Each row comes from the steps of one walk. Every step used is in the known rows, and no mark comes twice. Write the walk behind each row, first mark first.
Known rows:
F-U-P-E: -2 -55 -17 65 -83 -7 -33 21 -55 -14 37 21 -10 -17 12 47 -2 -2 10 -45 -20 0 -36 19 -23
S-K-D-U: -40 -19 22 25 -48 -74 -29 26 17 -11 -16 48 20 -85 -16 -24 26 0 65 -61 5 15 -17 10 -47
E-P: -31 -35 44 7 -48 -27 23 46 -27 -25 12 29 -5 -21 1 -5 18 23 23 -47 -15 -27 28 15 -30
K-D-U-P-E: -27 -9 -41 62 -98 -50 -28 37 -34 -2 14 35 -6 -42 24 -3 17 -32 46 -76 -45 2 -44 -4 -47
U-V-E: -74 -27 3 17 -59 -28 -11 50 -45 -48 64 26 -9 -29 -35 30 -22 -1 15 -44 -22 -41 -41 -9 -8
K-S: -9 -36 -1 32 -46 -5 -5 40 -18 -46 -7 45 -7 -48 -11 5 13 19 24 -71 -17 -7 21 23 -27
K-D-U-V-E: -88 -6 -16 36 -94 -71 -9 51 -39 -38 47 48 8 -65 -33 -11 1 -25 42 -79 -30 -21 -65 -9 -27
U-V: -37 -6 15 26 -60 -16 -14 58 -48 -35 31 53 -7 -33 -22 21 -1 9 11 -70 -3 -8 -16 9 4
P-E-V: -50 -58 4 28 -46 -11 -49 8 -56 -7 41 4 -24 7 7 15 2 0 -8 -63 -10 -28 -3 18 -31
V-U: -12 -22 10 49 -46 -8 4 11 -23 -8 16 11 35 -20 -25 -12 -10 2 31 -25 7 -22 -21 -17 -23
F-U-D: 12 -21 4 38 -87 7 -38 12 -59 -36 7 17 13 -40 -8 14 32 -4 18 -52 23 24 -25 21 -19
U-P-E-V: -27 -41 -9 57 -78 -12 -20 22 -63 -8 45 11 -41 3 24 33 -2 6 -3 -66 -31 -26 -19 10 -35
P-E-V-U-F: -62 -55 -10 72 -77 -17 -26 18 -56 26 68 -9 22 5 0 16 -14 -26 22 -23 -4 -37 -56 10 -38
D-U-V-E: -80 -8 12 31 -75 -37 -10 70 -54 -53 63 41 8 -49 -28 5 -17 -17 16 -54 -32 -49 -52 -23 -27
F-U-V-E: -59 -52 9 38 -78 -29 -12 37 -61 -50 69 33 5 -40 -47 37 -21 3 8 -48 -5 -25 -55 15 -3
S-K: -27 -40 41 3 -12 -29 -32 25 11 -20 3 27 5 -48 -17 16 2 26 38 -24 15 -5 5 11 -28
D-K-S: -21 -27 21 40 -63 -42 6 46 -14 -47 -9 63 21 -71 -4 -3 31 -2 20 -63 -3 -6 1 15 -14
S-K-D-U-P: -18 -3 14 54 -82 -75 5 42 9 -10 -10 55 4 -87 0 -5 24 6 67 -65 -17 18 -33 3 -50
U-V-E-S-K: -83 -65 28 -1 -38 -66 -1 17 22 -73 80 54 -16 -62 -56 39 -39 18 26 -14 -11 -59 -23 1 -31
D-U-P-E-S-K: -31 -50 12 40 -62 -52 -20 24 16 -47 46 56 -15 -61 7 25 -18 -5 29 -20 -37 -43 -13 -10 -67
P-E-V-U-D-K: -39 -26 8 43 -98 -44 -29 -16 -69 -1 47 -7 22 -6 1 2 23 -51 -1 -31 18 -45 -72 -14 -46
K-D: -23 -18 -14 33 -56 -37 -18 14 -5 -8 -10 30 9 -47 -10 -17 26 5 53 -74 1 30 -5 19 -11
F-U: -4 -47 20 52 -58 -2 -21 19 -40 -27 12 32 20 -40 -17 7 10 17 17 -52 17 20 -7 26 -3
D-U: -23 -2 22 44 -56 -8 -17 52 -34 -31 6 38 23 -52 2 -23 13 -5 27 -56 -9 -9 -2 -9 -29
E-V: -28 -33 30 43 -55 -6 -8 22 -46 -19 21 17 -10 -21 -6 -7 13 24 5 -71 7 -5 8 18 -15

Write each row's walk:
-11 -31 -25 64 -71 -12 -8 10 -38 4 42 0 4 3 5 28 -22 -14 22 -18 -29 -43 -49 -25 -43
V-U-P-E
-39 -38 20 32 -56 -85 -8 4 50 -41 5 71 18 -98 -26 -32 13 6 63 -53 2 7 3 12 -51
E-S-K-D-U
-59 -5 25 24 -69 -87 -22 52 -7 -21 10 76 6 -85 -33 -5 18 -3 53 -83 4 2 -40 14 -34
S-K-D-U-V
-87 -40 33 -5 -68 -53 30 63 -48 -48 68 32 -23 -20 -29 25 -11 10 12 -41 -35 -70 -21 1 -30
U-V-E-P
-25 -35 27 65 -63 -16 16 -4 -46 -4 32 6 16 -9 -25 -15 -6 12 9 -50 11 -31 -22 -2 -26
E-V-U
-7 9 17 42 -92 -34 -2 8 -38 -18 12 12 53 -45 -11 -11 28 -39 32 -16 26 -16 -59 -27 -25
V-U-D-K
2 -13 24 46 -102 -28 -26 20 -54 -36 7 34 39 -66 -4 6 48 -27 18 -44 37 28 -45 14 -5
F-U-D-K
-41 -21 -26 78 -113 -56 -15 26 -56 4 28 32 -25 -29 25 -8 23 -20 23 -104 -39 -5 -44 12 -53
K-D-U-P-E-V
-90 -47 38 14 -55 -74 1 39 12 -82 80 67 2 -83 -48 12 -34 -1 27 -25 -22 -66 -36 -16 -48
D-U-V-E-S-K
-20 -2 35 57 -106 -40 11 -3 -62 -14 25 9 36 -34 -11 -19 32 -28 10 -41 34 -21 -60 -13 -29
E-V-U-D-K
-99 -21 13 14 -103 -98 35 66 -44 -39 51 52 -6 -55 -29 -16 13 -16 39 -79 -45 -49 -44 0 -47
K-D-U-V-E-P
-19 -23 11 62 -89 -85 23 18 40 -43 9 78 2 -104 -10 -13 12 10 67 -59 -21 11 -15 5 -51
E-S-K-D-U-P
-15 -67 1 78 -98 -14 -21 10 -80 -9 50 17 -30 -3 13 41 3 8 -12 -72 -16 -6 -34 32 -28
F-U-P-E-V
-46 -84 13 -5 -10 -41 -53 -10 34 -40 43 35 -13 -37 -15 28 -19 7 26 -7 -5 -37 15 13 -48
P-E-S-K
-30 -19 0 74 -72 -8 3 41 -26 10 33 9 54 -35 -12 4 -8 -16 55 -5 7 -6 -44 -5 -18
V-U-F
-4 -18 18 94 -97 -17 44 10 -55 -2 37 13 -1 -13 -9 1 -5 18 11 -55 -11 -28 -39 -10 -30
E-V-U-P
-34 -39 13 10 -31 -64 -32 9 28 -4 -14 32 4 -63 -21 -1 20 16 66 -51 17 22 -6 25 -27
S-K-D
-28 -27 -44 68 -106 -60 -7 13 -1 -33 32 58 -10 -60 15 -9 7 -25 43 -70 -49 -5 -23 -2 -53
K-D-U-P-E-S
-45 14 25 41 -79 -24 -11 78 -57 -42 30 68 11 -54 -16 -2 4 -8 14 -78 -13 -18 -25 -5 -16
D-U-V
4 1 -4 37 -74 2 -12 3 -44 -18 13 -4 27 -22 -18 -4 10 -18 32 -24 13 -17 -40 -22 -38
V-U-D
-29 -35 -14 37 -80 -8 -40 -21 -74 -1 46 -24 -5 18 -4 10 6 -30 -1 -41 4 -47 -50 -8 -60
P-E-V-U-D
-31 0 -7 50 -73 -46 -16 33 -16 -14 -12 46 24 -68 -4 -41 29 -13 52 -84 -7 26 -17 5 -29
K-D-U
-74 -45 1 23 -64 -38 8 26 -12 -79 84 51 -12 -47 -44 25 -33 3 11 -36 -25 -50 -22 -6 -12
U-V-E-S
-58 -24 23 30 -76 -99 -1 29 24 -50 31 99 3 -102 -43 -11 5 4 51 -77 0 -6 -21 18 -37
E-S-K-D-U-V
